(in the rows, 128 means zero)
Known rows, with every step that occurs:
tosi, redov, pepa: [133 109 156 146 153 140 144  50 160 106 114 167 106 109 102  86 146 130
  65 148 120 131 153  76 143 129 151 160]
sipi, fufo, laruvuv: [180 149 183 130 172 108  89 151 155 124  68 167  87  96 164 167 170 116
  87 110 166 156 161 124 145 177  99  36]
fibeger, nilum, gabov: [134 148 145 129 168 120 103 152 141 156 125 152 123 101 142 150  68 123
 114 149 161 114 153 135 132 169 129 169]
sipi, fufo, laruvuv, podeg, gabov, bukev: [112 163 151 112  96 102  71 191 141 122  91 124 109 126 134 194 181  90
 187 135 150 156 177 139  92 114  70  68]
podeg, fibeger, nilum, gabov, bukev, tosi, redov: [ 64 133  78 123 123 145 119  86 124 116 173  96 170 183 111  86  89 142
 183 124 112 140  58 110 121 155 165 167]
tosi, bukev, gabov, podeg: [144  94 153 154 126 106 154  67 123  79 148 122 118 110  81 107 166 117
 118  78 135 132 132 127 172  99 151 135]
bukev, gabov, podeg, fibeger: [120 128 141 152 111 100 141 102 123 131 131 109 164 150 105 111 144 136
 131  88 119 103 140 102 165  87 143  93]
laruvuv, fufo: [138 106 182 169 151 115 144 120 163 140 134 169  85  79 119 168 108 137
  65 185 158 129 151 135  98 102 101 108]
podeg, fibeger: [146 120 135 128 130 112 134 119 132 159 110 141 118 129 125 103 123 138
  66 141 146 118 146  91 163 123 112  97]
laruvuv, podeg, fibeger, nilum: [116 135 108 112  98 133 106 170  93 152 129 108 127 150 118 139  68  99
 124 186 130 107 190 119 150 124 132 153]
bukev, pepa, redov: [152 114 139 113 168 155 150 103 134 107 126 123 113  84 174 151 132 123
  86 120 119 128  96 150 142 148  79 125]
fufo, laruvuv, podeg, fibeger, nilum, gabov: [106 135 143  95 119 102  67 214 108 158 111  94 138 172 116 154  54 110
 194 128 151 115 154 155 145 148 111 138]
redov, pepa: [172 109 147 136 164 129 142 110 147 145 103 175 117 101 129 101 160 135
  53 153 126 126 179  82 142 126 144 106]
fufo, laruvuv, podeg: [130 116 164 113 133 104 102 155 132 127 104 132  71 114 133 157 143 101
 131 161 148 134 202 150 132 137  91 112]
fufo, laruvuv, podeg, fibeger, nilum, gabov, bukev, tosi: [ 76 126  82  90 111 115  82 201  94 140 153  74 164 208 122 125 108 124
 243 135 110 144 115 147 113 148 147 111]
podeg, fibeger, nilum, gabov, bukev, pepa: [108 120  71 102 134 140 116 175 127 180 142  72 151 169 124 133  99 161
 174  68 111 113 103 140 133 131 133  88]
sipi, fufo: [174 147 160 147 154 130 111 124 153 127  89 171  90  93 155 166 140 123
  45 135 163 142 171 108 125 156 108  70]
sipi, fufo, laruvuv, podeg, fibeger, nilum, gabov, bukev: [100 167 120 113 122 123  60 241 127 144  95  73 138 206 121 177  99 113
 239  89 139 144 137 139 108 151 127  61]
fibeger, nilum: [144 151 129 126 165 131 112 138 127 145 129 167 106  80 153 137 111 113
  79 181 142 118 187 120 156 169 133 147]
redov, pepa, bukev: [189 122 136 131 132 147 169 140 128 144 102 155 106 111 136  97 155 147
  79 131 117 125 113 114 128 118 145 136]
nilum, fibeger: [150 108 156 160 147  91 154 112 143 137  93 157  96  94 127 138 121 118
  43 173 179 120 175 125 142 134  86  90]
redov, pepa, bukev, gabov, podeg: [163 124 138 153 108 135 171 124 122 110 119 124 153 133 118 106 177 141
 140  86  93 109 103 124 132  86 174 143]
bukev, gabov: [138 132 150 149 140 115 128 106 126 116 134 176 131  84 143 138 116 134
  72 113 126 119 176 144 148 127 127 123]
sipi, fufo, laruvuv, podeg, fibeger, nilum: [145 156 140 100 114 124  55 222 101 133  83 109 122 163 139 166 102  92
 156 136 142 136 184 129 153 160 118  67]
tosi, redov, pepa, bukev, gabov, podeg: [128 128 150 163  94 147 173  60 138  71 129 116 142 142  98  93 163 136
 155  72  90 115  75 122 127  89 182 183]
fibeger, nilum, gabov, bukev, tosi: [ 99 139  86 122 160 136 120 135 125 135 166 132 149 132 148 121 117 141
 160 158 122 146 113 137  98 172 154 134]
laruvuv, fufo, sipi: [132 109 168 160 201 131 147 125 156 150 144 186  87  73 105 183  71 138
 102 198 162 133 151 135  65  72  87 148]
podeg, gabov: [133 143 159 115 122  94 113 115 140 149 118 175 126  63 136 136 136 109
  74 166 166 118 171 119 135 115  72 150]

Rows:
[161 118 111 116 111 144 160 110 103 122 140 147 107 102 161 107 148 135
  77 160 129 140  81 140 118 146 127 141] => pepa, bukev, tosi
[124 131 155 160 135 103 137  91 137 110 135 135 130 107 128 149 158 123
 117 113 124 111 161 126 143 106 140 119] => bukev, gabov, podeg
[177 126 134 147 112 150 156 143 105 115 116 168 153 114 141 105 136 149
  92  85  97 122 117 141 135 110 162 146] => redov, pepa, bukev, gabov
[ 88 134 105  97  92 150 137 138 117 104 148  79 132 116 140 177 141  95
 192 140  99 127 112 169  89  84  55 154] => laruvuv, podeg, gabov, bukev, pepa, redov
[149 123 143 142 117 160 166  75 146  96 108 149  97 115 114  82 142 134
  88 122 120 125  82 114 124 123 151 183] => tosi, redov, pepa, bukev
[141 120 145 157 104 162 161  78 126  76 127 162 138 117 119  87 122 143
 108  71  91 125  84 144 130 113 173 193] => tosi, redov, pepa, bukev, gabov
[ 86 132  76 101 115 172 124 189 103 129 151  31 164 195 127 162  60 123
 241  93  88 115  68 175 106 119 111 151] => laruvuv, podeg, fibeger, nilum, gabov, bukev, pepa, redov
[106 137  83 107 159 165 132 165 120 142 146  60 172 169 144 133  88 144
 205  73  94 119  44 152 135 147 118 121] => podeg, fibeger, nilum, gabov, bukev, pepa, redov
[102 151  96 129 150 128 115 164 137 176 134 105 149 168 118 115  87 149
 174 121 133 118 114 114 134 139 144 112] => podeg, fibeger, nilum, gabov, bukev
[125 118 117 123  96 154 160  45 116  82 151 143  92 109 140  97 132 127
  90 144 130 146  45 142 113 150 133 196] => pepa, bukev, tosi, redov
[121 151 146 134 160 109 115 142 154 151 128 112 127 124 120 160 110 116
 159 149 158 103 143 117 122 148 137 167] => fibeger, nilum, gabov, podeg
[119 122 147 141 126  91 139 114 156 165 112  87 139 170  93 122 121 143
 149 103 160 103  99  89 134 101 116 117] => nilum, gabov, podeg, fibeger
[126 131 165 146 151 100 142 100 174 148 115 110 106 132 108 154 140 130
 138 127 165 110 131 109 111 115 112 137] => nilum, gabov, podeg
[ 80 126  86 104  68 114 121 119 103 120 165 124 142 128 122 142 160 108
 159 201 118 144 156 133  79  88  99 148] => laruvuv, podeg, gabov, bukev, tosi
[128  95 128 127 133 146 144  23 131  89 141 171 137 119 123  64 157 131
  63 154 103 145 124  80 132 143 169 161] => bukev, tosi, redov, pepa
[105 148 120  91  83 107  71 168 116 102 120 125 138 138 148 168 193  95
 184 147 132 173 149 142  79 127  88  71] => sipi, fufo, laruvuv, podeg, gabov, bukev, tosi
[162  91 149 142 132 115 141  83 110  84 147 165 118  91 104 103 124 127
  72  85 140 146 148 145 180 123 139 134] => tosi, bukev, gabov
[ 99 135  67 112 136 132 117 146 110 158 161 105 177 173 132  93 104 148
 172 136 114 137  86 112 124 151 161 112] => podeg, fibeger, nilum, gabov, bukev, tosi
[127 142 127 114 144 117 102 165 125 172 120 130 156 143 126 124  52 139
 123 129 154 108 131 115 154 151 130 144] => podeg, fibeger, nilum, gabov
[116 144 116 144  81 154 151 109 101  95 140  90 182 179  87  70 117 130
 186  70  73  96  62 112 164  99 214 194] => tosi, redov, pepa, bukev, gabov, podeg, fibeger, nilum
[ 84 120 105 144 133 145 152  25 149  86 167 135 100 129 129  91 176 129
 115 158 112 159 104 110 107 146 146 141] => gabov, bukev, tosi, redov
[181 103 104 111 115 152 166 119 100 124 127 158 136 116 154  72 169 151
  74 151 103 142  84 115 119 128 163 133] => redov, pepa, bukev, tosi
[119 121  93 133 146 130 150  87 133 125 155 146 114 119 151 104 191 141
 102 167 115 156 129 111 109 141 141  81] => gabov, bukev, tosi
[116 122  95 100 103 117 132 128 139 155 139 115 123  90 136 147 184 139
 127 106 122 124 142 142 115  93  79  95] => podeg, gabov, bukev, pepa
[157 140 138 149 110 137 151 137 110 112 129 159 123  94 154 136 114 137
  97  93 124 122 110 173 132 121 130 149] => pepa, bukev, gabov
[ 86 112  83  77 106 127  87 229 113 167 131  36 136 203 114 160 107 139
 244  65 108 119 127 181 125 128 119  86] => fufo, laruvuv, podeg, fibeger, nilum, gabov, bukev, pepa
